What can hang from each mark
j_987: j_886
j_45: j_273 j_496 j_772
j_886: j_987
j_459: j_496 j_886
j_496: j_45 j_459
j_772: j_45 j_987
j_273: j_45

Every row comes from one small tree of marks. Brackets hold a mark, then the marks that hang from it, in the order of their numbers. Every link used is in the known rows. Which tree was each row made from?
Known rows
{j_273 {j_45 j_496 {j_772 j_987}}}: [-0.20  0.52  3.16 -2.35  0.97  1.22 -4.04  3.76 -2.32  4.37 -4.82  1.72
 -0.52 -0.78 -0.06 -1.36 -3.51 -3.22  1.99  1.85  0.16]
{j_273 {j_45 {j_496 {j_459 j_886}} j_772}}: [-3.02  0.46  1.82  1.27 -0.53 -0.66 -8.57  3.16 -1.67  3.93 -3.31  1.47
  0.72  2.20  1.13 -1.09 -2.53 -3.79  2.80  4.00 -4.60]
{j_273 j_45}: [-0.99  2.51  1.13  0.15  0.70  0.42 -3.97 -0.05 -1.88  3.42 -1.97  0.09
 -2.24 -1.36  0.28 -1.13 -1.70 -1.26 -0.07  1.23  0.35]
{j_496 {j_45 j_273} j_459}: [-2.88  1.44  0.16  0.79 -1.47  0.49 -5.32 -0.26 -0.20  1.75 -0.24  0.97
 -0.59  1.39  0.16 -5.94 -3.14 -2.20  2.26  1.95 -0.53]
{j_772 {j_45 j_496} j_987}: [ 3.02  0.12  3.20 -2.86  1.93  1.74 -1.57  3.61 -1.21  3.27 -4.06  2.75
 -1.26  0.94  0.39  0.23 -2.77 -2.79  4.37  5.01  2.46]
{j_45 j_273}: [-0.37  0.25 -1.19 -2.14 -0.01 -0.49 -0.98  0.19  0.09  2.31 -0.37 -0.77
 -2.07  0.20 -0.57 -3.97 -3.36 -1.83 -0.95  1.51  0.23]
{j_459 {j_496 {j_45 j_772}} {j_886 j_987}}: [-0.69 -3.46  5.96 -0.74 -2.79  1.27 -6.73 -1.16  0.69  2.58 -1.41 -0.11
  2.98  2.99  2.10 -1.65 -2.52 -2.44  3.32 -0.11 -1.45]
{j_772 j_45}: [ 2.20  0.25  1.19 -1.26  0.32  0.83 -2.15  1.56 -0.81  2.63 -2.40  1.27
 -1.37 -0.10  0.43 -1.11 -1.82 -2.04  1.66  3.05  2.14]
{j_496 j_45 j_459}: [-2.58  1.39  1.75  2.68 -1.91  0.62 -5.13 -0.47 -0.26  1.79 -1.72  1.72
  0.47  1.70  1.20 -3.41 -1.80 -1.53  3.10  1.90 -0.20]
{j_459 j_496 j_886}: [-1.07  0.02  1.53  0.25 -0.74 -0.77 -4.26  0.27  1.11  3.49  0.26 -2.21
  0.27  2.62  1.03  2.28 -2.56 -0.36  0.13  2.70 -1.21]
{j_459 {j_496 {j_45 j_273}} {j_886 j_987}}: [-0.99 -1.79  4.27 -1.77 -0.89  1.23 -6.32 -2.71  0.80  1.87  1.27 -1.36
  0.21  3.13  1.26 -2.67 -3.10 -2.09  3.03  0.73 -1.48]
{j_496 {j_45 j_273} {j_459 j_886}}: [-2.34  0.81  0.34  1.82 -0.81 -0.45 -6.38  0.45 -1.08  1.77  1.02 -0.71
 -0.58  3.50  1.35 -4.41 -2.53 -2.49  3.28  3.54 -1.58]
{j_772 j_45 {j_987 j_886}}: [ 5.36 -0.20  1.77 -2.81  1.32  1.66  1.88  3.96 -2.58  2.69 -0.44  0.32
 -1.08  0.57  1.61  1.05 -3.24 -2.75  3.08  3.21  4.24]
{j_496 {j_45 j_772} {j_459 j_886}}: [-2.07 -0.96  2.01  2.61 -2.62 -0.38 -7.08  1.96 -1.07  2.27 -1.66  0.43
  2.34  3.32  2.11 -3.41 -2.24 -2.67  3.45  2.45 -1.59]
{j_273 {j_45 j_496 {j_772 {j_987 j_886}}}}: [ 1.21 -1.79  2.98 -2.84  0.63  1.51 -1.22  4.00 -2.08  4.55 -3.52  1.38
  0.89 -1.46  0.70  0.60 -4.14 -4.63  2.91  1.63 -0.17]
{j_772 j_45 j_987}: [ 4.29  1.74  1.81 -2.38  1.66  1.17 -0.75  3.79 -2.68  2.64 -1.89  0.80
 -2.38  1.01  0.81 -1.26 -2.80 -1.59  2.52  3.85  4.63]
{j_459 j_496}: [-1.42  0.59  1.14 -0.43 -1.12  0.18 -3.32 -0.57  1.74  3.42 -1.00 -0.18
  0.20  0.53 -0.20  0.81 -3.13 -0.55 -0.76  0.82 -0.30]
{j_886 j_987}: [ 1.02 -0.30  3.52 -0.99 -0.63 -0.21  0.04 -1.99 -0.78  1.11 -1.91  0.68
 -1.30  1.27  1.79 -2.43 -1.51 -0.10  1.10  0.53 -0.11]
{j_987 j_886}: [ 1.25 -1.96  0.86 -0.58 -0.80 -0.27  2.08  0.27  0.22  2.37 -0.43 -0.47
  0.44 -0.21  1.43  0.84 -2.36 -1.39  0.79  1.15  0.46]

Which tree is each row?
[ 1.02 -1.70  0.68 -3.52  1.27  1.05 -3.03  1.66  0.81  2.94 -3.10  2.33
 -1.44 -0.46 -1.14 -2.34 -3.23 -4.26  3.04  4.03  0.05]  {j_772 {j_45 j_273 j_496}}
[-3.10  2.14  2.30  2.40  0.44 -0.61 -8.00  1.33 -1.54  3.24 -2.17  0.87
 -0.82  2.51  1.44  0.52 -1.41 -2.48  3.49  5.03 -4.45]  {j_273 {j_45 {j_496 {j_459 j_886}}}}
[-2.01 -1.28  3.22  1.08 -1.18  1.03 -6.88 -1.01  1.50  3.06 -0.08 -1.17
  1.64  2.22  1.16  1.20 -1.89 -1.32  2.81  1.92 -0.51]  {j_459 {j_496 j_45} j_886}
[-0.41  0.61  0.20 -1.57  0.41  0.57 -5.31  2.46  0.02  2.44 -2.42  3.38
 -1.46  1.59 -0.81 -3.62 -3.65 -4.51  3.58  5.21 -1.30]  {j_772 {j_45 j_273 {j_496 j_459}}}
[ 0.76  2.22  1.85 -1.82  0.71  0.69 -3.22  3.92 -4.07  4.21 -2.88 -0.16
 -1.32 -0.66  0.39 -2.91 -3.58 -1.90  0.01  0.93  2.20]  {j_273 {j_45 {j_772 j_987}}}
[-2.56 -2.28  1.11 -2.55 -2.35  1.43 -6.65  0.20  2.04  3.79 -1.40  0.31
  2.08 -0.56 -1.33 -4.20 -5.07 -3.64  0.42 -1.07 -0.28]  {j_459 {j_496 {j_45 j_273 j_772}}}
[-2.65 -1.12 -0.55 -1.24 -1.77 -0.70 -4.23  2.51  0.67  2.75 -3.15  2.44
  0.52  1.38 -0.74 -5.39 -4.62 -4.12  1.01  2.40 -3.51]  {j_45 j_273 {j_496 j_459} j_772}
[-0.55 -1.75  6.02  0.18 -1.43  1.26 -5.98 -2.77  0.72  1.98 -0.11 -0.51
  1.35  3.36  2.41 -0.22 -1.41 -0.96  3.98  0.95 -1.09]  {j_459 {j_496 j_45} {j_886 j_987}}
[-2.29  0.28 -0.10  0.29 -0.29 -1.67 -4.80  1.56  0.18  2.13 -0.65  0.05
 -0.83  3.99  0.64 -2.35 -3.09 -2.83  2.65  5.34 -4.39]  {j_45 j_273 {j_496 {j_459 j_886}}}
[-0.81 -0.87  1.62 -3.68 -1.22  2.22 -5.02  2.59  0.19  4.03 -1.04 -0.28
  1.21  0.55 -0.85 -4.27 -5.91 -2.93  0.88 -0.39  1.98]  {j_459 {j_496 {j_45 j_273 {j_772 j_987}}}}
[-0.60  0.69  2.10 -0.55 -1.29 -0.08 -2.66  4.44 -1.23  3.02 -4.27  2.71
  0.84  2.70  0.80 -2.81 -3.96 -2.29  2.49  3.29 -1.03]  {j_45 {j_496 j_459} {j_772 j_987}}
[ 1.97 -3.94  0.88 -4.95 -0.27  0.80  1.86  4.00 -0.33  3.51 -1.82  0.31
  1.27  0.23  0.01 -2.33 -5.79 -4.63  1.99  1.66 -0.42]  {j_45 j_273 j_496 {j_772 {j_987 j_886}}}
[-3.35  2.93  1.78  1.55  0.25  0.27 -7.10  0.76 -0.96  3.25 -3.57  2.92
 -1.34  0.17  0.01 -1.03 -2.08 -2.43  2.65  3.47 -3.10]  {j_273 {j_45 {j_496 j_459}}}
[-0.98  1.20  0.44 -1.20 -1.55  1.05 -4.39  3.55 -2.35  2.45 -1.25  0.93
  0.16  1.93  0.32 -7.47 -5.02 -3.09  2.35  1.53  1.14]  {j_496 {j_45 j_273 {j_772 j_987}} j_459}
[ 1.52 -0.69  5.14  0.18  0.00  0.10 -5.56  1.00 -1.28  1.18 -2.57  3.07
 -0.77  5.11  2.76 -0.95 -1.25 -2.97  6.52  6.18 -2.87]  {j_772 {j_45 {j_496 {j_459 {j_886 j_987}}}}}
[-2.01 -2.98  3.25  0.41 -2.36  0.82 -7.55  0.88  1.41  3.81 -1.36 -0.85
  3.23  1.82  0.91 -0.10 -3.03 -2.91  2.40  0.77 -0.92]  {j_459 {j_496 {j_45 j_772}} j_886}
[ 1.93 -3.31  1.27 -3.61 -1.07  1.77  0.13  3.00 -1.47  2.84 -0.30 -0.47
  1.49 -0.15  0.89 -4.13 -5.35 -4.48  2.55 -0.14  2.61]  {j_496 {j_45 j_273 {j_772 {j_987 j_886}}}}
[ 0.66 -1.02  1.42 -3.22 -0.74  1.27 -2.38  2.98 -1.59  3.01 -1.78 -0.05
  0.15  0.35  0.10 -6.35 -4.76 -3.13  1.66  0.62  2.82]  {j_496 {j_45 j_273 {j_772 j_987}}}
[ 4.63 -2.24  3.17 -3.22  1.41  2.10  1.10  3.78 -0.76  3.11 -2.59  2.15
  0.09  0.47  1.06  2.21 -3.26 -3.86  5.27  4.46  2.37]  {j_772 {j_45 j_496} {j_987 j_886}}
[-2.12 -0.92  0.23  0.73 -2.16 -0.38 -7.17  2.17 -1.24  2.33 -0.35 -0.28
  1.18  3.41  1.24 -6.01 -3.40 -3.63  2.74  2.49 -1.93]  {j_496 {j_45 j_273 j_772} {j_459 j_886}}
[-2.53 -1.24  1.07  0.42 -2.23 -0.77 -4.16  2.51  0.75  2.86 -4.62  3.02
  1.69  1.43  0.26 -2.79 -3.10 -2.97  1.84  2.53 -3.22]  {j_45 {j_496 j_459} j_772}
[-2.19 -1.00  1.43 -0.56 -0.82  0.92 -7.08 -0.67  1.51  3.06  1.26 -1.94
  0.67  2.05  0.13 -1.20 -3.37 -2.52  1.94  1.65 -0.99]  {j_459 {j_496 {j_45 j_273}} j_886}
[ 0.37 -0.57  4.24 -0.88 -1.04 -0.36 -3.56 -1.47  0.15  2.13  0.38 -1.57
 -0.07  3.79  2.08  0.58 -2.02  0.10  1.23  1.47 -1.95]  {j_459 j_496 {j_886 j_987}}
